What can hang from each mark
J237: J786
J511: J237 J338
J77: J96 J277 J951
J873: J511 J786
J338: J511
J786: J96 J237 J338 J951
J951: J77 J786

Each row was made from one small tree. The marks that hang from a mark follow it in brackets, in the order of their numbers. Every link used is in the known rows. Write each row's tree.
Known rows
J237[J786[J951]]: [-1.67 -2.55 -0.76  3.86 -1.36 -2.89  1.39 -1.28  1.20  1.14  0.02 -2.87
  3.28 -2.72 -1.65  0.72  1.85  0.30  0.42  0.96]
J873[J511 J786[J96 J338 J951]]: [ 3.89 -1.53 -3.13  3.81  1.79 -3.54  3.12  3.25  2.24  1.12  4.42 -2.96
  3.36 -3.77  2.07 -1.44  1.53  3.96  0.70  0.89]
J951[J77[J96 J277] J786[J338]]: [-4.55  1.29 -0.44 -0.98 -0.86 -5.24 -1.01 -0.49 -4.15 -0.98  0.67  1.36
 -3.40  1.31 -1.34  3.39 -2.70  2.48 -5.93  0.51]
J237[J786]: [-2.20 -2.18 -0.57  2.17 -2.16 -2.66  1.43 -2.96  1.21  1.38 -1.65 -0.14
  3.55 -2.94 -0.76  1.75  0.66  1.59 -0.92  1.02]
J237[J786[J338 J951[J77]]]: [ 0.35 -0.11 -2.47  3.07  0.28 -4.35  0.96  1.17  0.18  0.22  0.72 -2.26
  0.18 -0.71  0.49 -0.48 -0.07  1.58 -0.02 -0.80]
J338[J511[J237[J786[J96 J951]]]]: [ 1.08 -4.62 -4.01  3.63  0.50 -2.33  1.01 -0.83  1.35 -0.51  4.07 -3.14
  1.61 -2.96  0.35 -2.71 -0.11 -1.27  4.28  2.25]
J511[J237]: [-2.83 -2.04 -0.82  0.39 -1.78 -0.33  1.25 -4.19  0.94  0.24 -1.19 -0.27
  2.89 -3.97  0.60  1.73 -1.10  1.65 -2.02  0.42]
J786[J96 J237 J338 J951[J77[J277]]]: [-0.55 -0.28 -0.63 -0.25  3.16 -3.08  1.54  1.04 -0.19  0.32  3.46 -3.26
 -3.11 -0.06 -1.33  1.72 -2.59  1.32  0.24  0.21]
J77[J277]: [-3.97 -1.53  2.32 -0.05 -1.42 -1.64  1.97 -3.42 -0.58  1.84 -1.42  0.08
  1.77 -2.21 -2.86  4.66 -0.49  2.78 -3.61  0.99]
J951[J77[J96 J277] J786[J338[J511]]]: [-2.75  1.45 -1.81 -1.25 -0.79 -4.83 -1.07 -0.06 -4.66 -1.76  2.21  3.01
 -3.66  0.94  0.27  1.67 -3.85  2.69 -5.16  0.66]
J237[J786[J96 J338[J511] J951[J77]]]: [ 2.29 -1.37 -4.04  2.97  1.26 -4.19  0.95  1.86  0.11 -0.11  4.35 -2.54
 -0.50 -0.84  0.18 -1.92 -0.28  0.05  2.68  0.80]
J77[J96]: [-4.62 -1.04  0.74  0.54 -1.39 -1.02 -0.18 -2.98 -0.78 -0.03  0.06  0.84
  2.32 -1.96 -2.91  3.27  0.06  0.95 -3.52  1.25]
J873[J511 J786[J96 J237 J338 J951[J77]]]: [ 4.17 -0.59 -4.84  2.15  4.56 -3.99  2.26  4.81  1.79 -0.13  5.34 -2.13
  0.23 -2.44  3.87 -1.50 -1.31  4.18  1.74 -0.03]
J511[J237[J786] J338]: [ 1.21 -2.48 -3.71  2.18 -1.17 -2.42  2.07 -2.70  0.82 -0.48 -0.32  0.05
  2.61 -2.28  2.49 -3.30 -1.44  2.41  0.46  0.46]
J77[J277 J951[J786[J96 J237 J338[J511]]]]: [-1.28  0.02 -1.16 -2.24  0.97 -3.13  0.79 -1.37 -1.63 -0.74  3.49  1.22
 -4.07 -0.28  1.89  2.18 -4.81  1.69 -1.64  1.49]
J786[J338[J511]]: [ 0.46  1.13 -1.30 -0.06 -2.55 -0.85  2.13 -2.55  0.60  0.32  0.14  1.69
  2.54 -3.65  2.47 -0.24 -1.94  2.98 -2.88 -0.44]
J873[J786[J96 J237 J338[J511] J951[J77]]]: [ 3.65 -0.85 -4.29  1.65  3.04 -2.66  1.90  3.70  1.33 -0.68  5.96 -1.63
 -0.29 -1.98  3.51 -1.59 -2.01  2.28  2.47  0.62]
J77[J96 J277 J951[J786[J237]]]: [-6.61 -0.61  1.05 -1.91  1.22 -3.11 -1.51 -2.04 -3.49 -1.46  1.32  2.25
 -3.89  1.22 -1.66  5.42 -3.82  1.45 -4.20  1.73]
J786[J96 J338[J511[J237]] J951[J77[J277]]]: [ 1.27 -1.58 -2.83  0.62  2.91 -2.77  1.15  1.12 -1.46 -1.03  5.00 -2.36
 -3.19 -0.29  0.40 -0.95 -3.20  1.29  1.08  0.55]
J338[J511[J237]]: [-1.09 -1.87 -2.17  0.16 -1.63  0.10  1.26 -3.69  0.39 -0.52  0.35  1.26
  2.69 -4.25  2.25 -0.06 -2.29  1.77 -1.31  0.62]
J237[J786[J96 J338[J511] J951[J77[J277]]]]: [ 1.96 -1.71 -2.59  2.39  2.46 -5.12  1.34  2.40 -1.20  0.17  4.55 -2.22
 -2.56  0.74 -1.02 -0.83 -1.43  1.27  2.29  1.08]

Write each row's tree
[ 4.39 -3.65 -5.30  2.52  1.97 -2.56  3.37  0.84  1.46 -0.02  3.90 -0.51
  3.60 -3.74  3.61 -3.25 -0.34  4.74  1.24  1.71] => J873[J511[J237 J338] J786[J96]]
[ 0.52 -2.91 -4.74  2.96  1.21 -2.97  0.05  0.51 -0.58 -1.36  2.53 -1.16
  0.07 -1.61  1.87 -2.04 -1.58  0.49  2.31  0.41] => J338[J511[J237[J786[J951[J77]]]]]
[-0.87 -1.00 -3.45 -0.56 -0.54 -2.35  0.00 -2.19 -1.04 -1.56  3.32  0.22
 -1.93 -1.74  3.18  0.11 -3.06  0.24 -1.15  1.37] => J77[J951[J786[J96 J338[J511[J237]]]]]
[ 1.12 -2.93 -3.40  2.78  2.48 -4.52  1.40  1.00 -1.86 -0.87  2.05 -2.24
 -1.82  1.10 -0.07 -2.38 -1.91  2.44  1.41  0.26] => J511[J237[J786[J951[J77[J277]]]] J338]
[-6.17 -2.85  1.78 -0.42 -0.35 -3.61  0.16 -2.93 -2.45  1.25  1.37 -1.41
 -1.80 -0.14 -4.50  6.89  0.22  0.01 -2.92  3.06] => J77[J277 J951[J786[J96]]]
[ 2.62 -1.66 -3.15  3.49 -0.37 -3.28  1.89  0.33  1.52  0.33  3.86 -2.74
  1.56 -2.37  0.59 -2.82  0.16 -0.02  2.73  1.27] => J237[J786[J96 J338[J511] J951]]
[ 1.03 -2.78 -2.92  2.55  3.23 -5.13  0.98  1.73 -0.38 -0.37  3.45 -3.76
 -3.25  0.90 -0.29 -1.04 -2.05  1.18  2.62  0.63] => J511[J237[J786[J96 J338 J951[J77[J277]]]]]
[-5.14 -1.93 -0.45 -1.02 -0.34 -2.14 -0.13 -3.36 -0.23  0.15  1.62 -1.09
 -0.79 -1.94 -1.07  4.87 -1.00 -1.04 -1.46  2.29] => J77[J951[J786[J96 J237]]]
[ 1.91  0.00 -2.49  0.58  0.42 -0.85  2.07 -0.60  1.92 -0.22  4.31 -2.27
  0.80 -3.45  1.86 -1.96 -2.13  0.26  1.41  0.52] => J786[J96 J237 J338[J511] J951]
[-3.73 -0.71  0.95 -0.73 -0.27 -4.06  0.64 -1.92 -1.99  0.82  1.55 -1.04
 -2.80  0.30 -1.95  4.81 -1.26  1.30 -3.38  1.73] => J77[J277 J951[J786[J96 J338]]]
[ 2.14 -1.37 -2.95  1.87 -1.23 -3.00  2.01 -1.32  1.56  0.55  2.21  0.02
  1.84 -2.53  1.48 -1.76 -0.98  1.24  1.32  1.36] => J237[J786[J96 J338[J511]]]
[ 0.94 -3.14 -3.77  3.43 -0.39 -2.06  1.00 -1.07  0.87 -0.93  1.99 -1.32
  2.06 -3.20  2.28 -2.94 -1.11  0.51  2.30  0.82] => J338[J511[J237[J786[J951]]]]
[-1.63  1.03 -4.89 -0.75 -1.14 -3.48 -1.71 -0.81 -3.22 -3.36  2.45  2.61
 -2.57 -0.72  3.78 -1.31 -4.45  1.52 -3.61  0.09] => J951[J77[J96] J786[J338[J511[J237]]]]
[-6.61 -0.51 -1.13 -0.02 -2.16 -3.83 -1.93 -2.00 -3.31 -0.82  0.33  0.67
 -0.42 -0.72 -2.72  4.32 -0.02 -0.03 -5.00  1.50] => J951[J77[J96] J786]
[-0.07 -1.17 -2.87  2.32  3.59 -5.14 -0.75  2.48 -2.35 -2.28  3.01 -0.77
 -4.30  2.46  0.32 -1.63 -3.69  2.42  0.28 -0.21] => J511[J237[J786[J338 J951[J77[J96 J277]]]]]
[ 0.24 -1.92 -1.27  2.69  2.33 -5.47  1.27  1.92 -0.61  0.94  3.05 -3.79
 -2.29  1.06 -2.65  0.86 -0.21  1.13  1.48  0.89] => J237[J786[J96 J338 J951[J77[J277]]]]
[-2.33  0.66 -2.75 -1.29 -1.31 -3.79  0.43 -1.68 -0.01 -0.02  1.38 -1.25
 -1.34 -2.13  1.38  1.93 -2.19  0.30 -2.10  0.67] => J951[J77 J786[J96 J237 J338]]
[-3.51 -0.38 -0.44 -0.13 -1.54 -3.18  0.33 -2.39 -0.72  0.52  1.41 -1.32
 -0.72 -1.23 -0.76  3.73 -0.11  0.03 -2.95  1.45] => J77[J951[J786[J96 J338]]]
[-1.70  1.32 -0.57 -0.43  3.55 -3.10 -0.19  1.74 -2.17 -1.58  2.97 -0.30
 -4.13  1.61 -0.65  1.21 -4.28  2.53 -2.07 -0.67] => J786[J237 J338 J951[J77[J96 J277]]]
[ 1.98 -1.13 -4.21  0.72  0.06 -1.37  2.65 -2.21  0.22 -0.52  0.69  0.87
  3.13 -3.87  3.50 -3.07 -1.90  4.44 -1.83 -0.30] => J873[J511[J237 J338]]
[-0.40  0.07 -0.96 -0.77 -0.49 -1.00  2.23 -2.65  2.54  0.73  1.08 -1.09
  1.30 -3.39  1.18  0.78 -2.15  1.33 -0.63  0.45] => J786[J96 J237 J338]
[ 1.75  1.45 -2.26  0.32 -0.47 -0.57  2.10 -0.75  1.51 -0.63  2.21 -0.45
  1.29 -3.67  3.82 -2.22 -3.13  2.03 -0.56 -0.95] => J786[J237 J338[J511] J951]
